Each row was made from one walk, in order. Every step used is in the known rows, and no mark comes twice. Write each row's walk.
In the rows, 128 means zero.
Known rows:
F U D P A E N: [146 123 110 139 126 160 103 151 100 116 166 135 155 118  99  96 124 125
 148  65 154 166 141 130 149 130 115 134 156  58 160 115 113 103 125  76]
L E J P X: [121 132  98 132 118 157 135 151 132 116 140  80 111 161 103 164 127 104
 177 145 120  96 148 131 118 120 119 135 112 113 114 137 159 110 134 133]
A E K P X: [127 134 106 130 135 174 107 136  98 123 148 151 143 126 106 159 126 112
 137 121 120  88 127 173 156 130 132 124 133 114 126 114 131 131 143 153]
U D P: [138 140 108 158 144 146 127 159 132 102 119 144 130 124 116 106 130 138
 138  87 134 147 124 134 129 130 147 134 161 143 146 123 128 117 121 106]
X U R E: [168 130 126 158 128 139 124 144 121 131 174  96 130 121 136 152 124 117
  84 101 124 102 124 137 158 135 116  94 140  54 147 117 136 123 125 117]
A P: [121 141 140 122 137 135 118 154 133 119 138 150 145 144 135 128 137 113
 123 116 131 128 142 140 116 132 130 127 129 116 141 133 107 143 132 128]
K E J P A: [117 129 103 113 113 141 137 104 144 118 130  84 128 151  63 157 117 126
 139 148 127 153 163 143 145 133 116 120 133 107 139 129 155 104 106  88]
D P: [144 149 130 157 129 138 125 131 131 117 101 135 140 144 108 116 124 131
 135 119 129 147 141 140 125 140 138 135 144 106 133 131  99 115 134 119]
K P X U R E N: [172 127 118 202 138 170 112 170 102 119 161  97 178 163 118 156 130 106
 113 122 126  91 125 146 158 133 121 106 133  48 149 102 153 102 138 145]
L E J P X U R: [150 121  91 156 113 160 138 161 131 105 182  61  84 162 125 191 122 105
 146 122 114  66 148 135 127 130 116 125 109  89 131 125 161 110 129 122]
C U: [143 121 127 130 112 120 115 123 133 123 153 140 125 144 119 150 135 108
  86 134 136 155 143 132 131 133 124 120 107  86 144 137 108 131 129 117]
E K P: [125 130 121 130 129 146 122 143 122 113 138 148 121 119 105 152 129 131
 137 142 127 134 145 160 130 139 142 117 105  85 110 114 150 121 139 145]
N P X U: [152 113  99 231 123 156 112 156 126 116 152 129 120 141 123 175 116 101
 118 137 108  83 142 135 137 144 120 140 140  87 159 130 128 102 142 142]
L E: [117 130 119 112 107 137 138 131 122 130 130 127 146 122 123 135 133 102
 155 124 128 115 137 119 123 119 119 118 115 102 115 134 135 138 131 132]
J E: [135 148 120 118 132 118 131 104 120 149 137 115 125 122  92 154 121 130
 151 115 123  99 124 128 155 118 136 132 151 102 144 141 124 121 120 110]
U D: [124 121 108 126 142 136 131 160 131 110 144 139 118 110 134 117 132 133
 134  97 134 129 111 124 131 119 137 130 148 163 141 120 152 128 117 114]
F U D P N: [164 130 120 170 121 141 123 173 130 111 149 131 139 125 113  96 125 125
 161 106 151 139 128 116 123 131 124 143 156  92 137 122 158 104 126  92]
D P A E: [131 141 112 131 122 143 112 114 115 140 120 145 160 131  84 116 116 125
 115  94 131 163 131 157 152 131 128 129 146  97 160 125  82 121 117  96]
C P X U F: [155 111  90 163 118 170 102 148 138 134 123 119 126 141 146 153  99 109
  92 147 115 115 141 142 145 133 119 122 166  74 153 114  99  92 149 161]
C P: [124 101 120 109 127 140 119 112 134 128 114 137 140 131 119 144 118 128
 104 138 129 126 147 154 128 124 137 122 142 100 127 127 103 120 130 135]
X U: [152 132 118 172 105 135 127 141 127 124 152 134 103 131 140 139 116 108
  99 121 118 119 135 132 134 141 119 106 127 100 133 127 113 121 131 114]
K P N: [143 121 131 146 121 128 132 154 127 127 121 136 181 149  96 126 133 110
 145 162 140 120 106 142 122 126 134 126 119 111 123 123 171 124 120 125]
L E J: [112 133 111  81 104 142 127 131 123 111 153 105 116 139 117 135 124 110
 171 149 133 126 137 128 113 126 116 124 109 129 101 134 150 127 142 123]
F U R E K P: [166 118 142 155 136 154 118 149 115 120 186 101 141 108 107 163 129 136
 121 112 139 133 149 140 144 134 119 108 129   4 120 108 174 115 141 130]
C P N: [129 102 117  95 119 131 119 121 137 145 113 131 168 136 108 126 121 115
 131 161 141  93 129 152 134 123 133 134 137  94 132 123 138 117 123 132]
N P F U: [156  98 129 196 131 146 125 141 129 120 158 113 153 112 114 172 119 115
 143 148 139 148 144 118 124 143 103 155 132  53 142 132 151 106 145 141]
K P: [137 123 133 159 130 140 131 143 126 111 123 149 150 147 106 144 130 122
 119 138 127 153 124 143 117 129 138 114 124 121 120 125 140 127 127 129]
R U D: [145 129 116 142 148 135 123 161 126 114 132 147 149 122 122 112 136 138
 106 126 149 160 123 122 132 120 124 108 130  98 135 122 170 132 131 103]
A E K: [115 137 114  71 131 155 109 115 105 132 153 145 125  98 118 139 126 119
 137 112 127  93 133 163 158 134 129 123 129 100 121 124 113 141 138 134]
N P A: [118  96 108 160 126 126 116 124 132 133 141 135 149 115  89 156 121 126
 120 129 127 154 141 133 135 135 124 143 127  67 168 130 132 111 117 114]
K P X U R E: [175 129 118 221 134 165 123 166 115 121 157 108 154 154 119 172 123 107
  90 117 115 106 117 147 152 128 122 102 142  79 145 108 156 112 131 144]
J P X: [141 127 113 191 146 146 137 150 141 134 114 101 115 156 111 160 131 118
 134 120 114  94 143 133 135 121 130 141 131 117 144 133 139 106 119 141]

Which walk is each row?
[144 117 111 128 139 177 118 157  99 111 183 152 139  93 111 156 125 116
 142 102 143 142 123 160 150 130 119 119 137  95 123 109 155 129 142 132]	A E K P F U D
[146 137 109 166 153 150 137 165 133 114 121 129 146 115 124 116 125 136
 144 104 144 159 115 130 134 131 135 144 155 149 150 114 139 115 124 126]	U D P F
[133  98 119 119 138 143 128 117 135 140 117 124 156 120 128 154 114 126
 113 150 138 141 138 150 136 126 122 132 137 110 133 116 120 116 135 158]	C P F
[170 128 119 152 133 149 127 157 132 116 179  61 102 146 113 172 120 119
 101 122 122 111 139 147 147 138 119 100 135  46 138 125 150 107 121 101]	X U R E J P
[109 104  96 112 129 150 101 113 111 136 160 149 143  92  83 162 120 118
 129 118 126 130 143 162 159 139 124 139 128  43 163 125 123 120 125 119]	N P A E K
[126 154 109  95 134 124 124 101 118 150 154 117 101  97  89 161 121 138
 168 117 121  81 143 145 169 127 140 133 132  68 136 131 131 115 131 124]	J E K
[169 117 140 144 142 146 125 149 130 115 184  51 116 139 103 164 126 136
 130 123 140 137 148 131 134 131 112 122 139  29 125 128 172 103 129 100]	F U R E J P
[114  90 107 108 119 130 114 103 134 148 125 143 141 120 101 142 109 135
  94 127 130 160 148 151 141 119 130 120 130  83 151 116 109 111 114 120]	C P A
[160 150 103 198 151 155 116 172 127 112 110 143 154 145 111 106 131 139
 116 123 144 149 132 128 137 124 129 125 145 100 148 117 155 114 141 113]	R U D P X
[113 112 109 124 116 145 114  97 117 123 125 111 201 129  71 145 130 114
 152 137 140 110 166 131 161 142 111 136 136  38 168 122 134 104 121 113]	K E N P A
[124 132  94 131 138 151 117 142 117 122 136 157 145 112  95 107 122 129
 124  68 137 165 115 147 150 123 137 129 164 134 169 117 110 122 106  85]	U D P A E
[158 141 121 119 134 140 109 154 136 133 105 114 167 132 127 110 121 135
  99 174 149 189 128 114 132 135 109 111 137  37 134 126 145 119 153 131]	R U F
[168 140 100 205 125 154 134 178 131 109 148 134 117 120 136 129 115 115
 117  98 131 148 123 135 140 142 124 120 152 120 153 114 120 108 129 112]	X U D P F
[123 116 109 128 132 138 130 126 127 150 130 120 139 130  78 155 126 115
 110  95 124 142 136 152 154 119 125 120 130  80 156 134 113 123  94  93]	J P A E
[158 111 122 168 137 146 137 163 126 123 170 113 127  97 142 132 122 129
 146 110 149 166 121 107 131 125 105 140 141 127 136 111 168 114 134 129]	P F U D
[168  90 134 135 143 155 121 122 126 144 156  86 173 109 124 166 114 132
 103 132 148 143 144 142 151 123 106 123 152  31 139 108 142 111 139 151]	C P F U R E
[153 105 130 124 170 150 117 141 111 131 159  60 209 115 115 154 140 129
 145 131 152 100 124 131 164 137 114 143 135  10 163 111 162 112 133 154]	U R E N P F
[164 153 100 161 134 174 107 179 141 135 133  53 130 151 105 144 110  97
 132 166 123 154 131 138 152 137 109 110 166  49 134 131 149  81 148 132]	R E J P X U F
[123 113 119  97 141 159 100 123  94 116 142 130 190 133 102 139 138 101
 152 116 141  84 133 148 149 140 124 144 145  60 150 137 104 126 139 124]	A E N P
[112  99  97 109 126 145  98 118 115 122 164 127 141 126  80 157 114 117
 128 136 131 149 129 156 140 137 118 143 139  88 161 134 129 116 124  99]	N P A E J
[148 149 125 143 119 127 126 140 135 134 101 125 171 147  99  98 128 120
 159 142 141 113 123 136 130 139 135 147 139  98 136 129 131 113 126 115]	D P N
[164 114  98 199 140 166 102 157 122 109 185  79 127 146 115 186 116 113
 119 143 116  82 133 145 149 144 115 135 152  59 162 122 162  96 145 137]	N P X U R E J
[152 132 111 153 126 136 116 155 137 100 147 155 127 142 109 132 137 115
  94 100 143 172 139 138 130 134 140 126 135  98 160 133 106 120 122  95]	C U D P
[166 106 127 142 146 143 140 149 140 108 184  44  90 149 121 181 118 145
 145 144 140 141 143 130 121 140 108 150 117  90 129 121 177  99 127 116]	E J P F U R
[151 152 111 190 124 173 108 163 112 135 146 127 146 119 100 151 122  98
 122 144 119 121 140 161 163 135 123  93 131  44 119 112 149 106 151 155]	R E K P X U
[160 129 156 134 159 153 112 167 114 133 180  84 203 129 138 135 140 116
 142 110 162 132 144 125 144 136  96 132 131  12 154 109 142 123 147 144]	A P F U R E N
[157 115 110 151 153 143 122 139 107 129 177  93 164 106  88 163 128 121
 197 102 151 102 136 113 164 129 117 160 160  25 168 132 153  91 134 112]	J E N P F U D
[139 141 104 193 135 161 112 197 130 111 169 154 115 146 157 136 128  99
 113  88 117  93 133 139 130 129 125 122 147 149 168 117 120 127 134 129]	A P X U D
[134 127 116 103 128 127 131 151 146 121 134  76 118 162  94 135 127 118
 172 175 139 111 128 141 118 132 129 146 116 112 120 138 175 103 119 102]	E J P N
[170 139 137 198 125 146 130 139 128 126 128 113 148 129 116 129 115 128
 143 128 144 176 148 124 125 144 109 145 139  76 130 121 119 102 145 130]	D P F U
[147 127  84 185 138 162 126 183 139  96 166  90  59 161 122 159 116 117
 139 128 116 110 134 142 128 132 129 130 139 145 141 126 158  91 125 107]	E J P X U D
[113 116 111  77 123 139 102 112  94 150 147 123 174 122 102 110 127 116
 132 103 143 133 124 142 163 124 113 127 124  83 159 113 105 124 116 104]	P A E N
[162 120  99 175 135 154 127 161 138 102 179  59  63 175 129 183 116 130
 122 135 112  80 141 146 132 140 124 136 122 114 146 121 155  95 123 118]	E J P X U R
[156 137 138 162 134 163 119 152 115 141 153 110 173  95  89 149 125 113
 146 152 145 178 144 148 152 134 109 105 125  13 104 111 172 109 156 153]	R E K P F U
[181 127 138 189 138 144 135 137 128 119 153  90 140 131 128 147 118 146
 130 109 143 149 142 124 131 145 113 152 138  72 146 112 130 106 137 129]	D P F U R
[148 118 132 171 140 143 140 146 126 124 126 128 174 138 113 155 126 121
 126 150 136 172 114 139 123 130 123 124 118 130 125 117 152 123 131 151]	K P F
[179 143 138 166 145 159 122 140 122 133 156  80 156 102 109 146 119 141
 143 117 148 151 153 140 157 147 111 135 138  11 134 105 148 100 151 145]	D P F U R E K
[149 129 118 149 156 162 116 148 115 130 161  93 151 120 112 167 134 139
 126 123 126  90 128 157 165 127 133 119 130  56 138  98 179 117 136 165]	U R E K P X
[175 158  97 206 119 167 109 168 134 124 114 115 129 155 135 126 104 113
 116 131 114 136 136 131 141 151 121 135 168  87 155 120  94  87 152 143]	D P X U F
[118 129 110 104 114 147 140 143 136 111 143  87 112 151  99 158 128 105
 172 144 128 120 151 134 111 126 122 123 107 100 105 144 152 118 129 115]	L E J P
[159 142 101 194 120 153 126 174 130 101 146 149  99 129 130 122 119 116
 111  84 124 134 133 139 134 142 135 111 156 118 148 122 109 110 125  94]	X U D P
[177 115 145 161 143 143 133 137 119 144 177  68 163 104 134 152 123 133
 126 119 148 145 124 115 151 128  95 130 138  53 139 107 171 117 137 143]	P F U R E
[117  98 103 133 128 143 106 115 114 136 150 145 161 112  84 158 120 113
 115 114 126 137 130 148 150 132 121 138 142  75 171 133 115 126 116 108]	N P A E
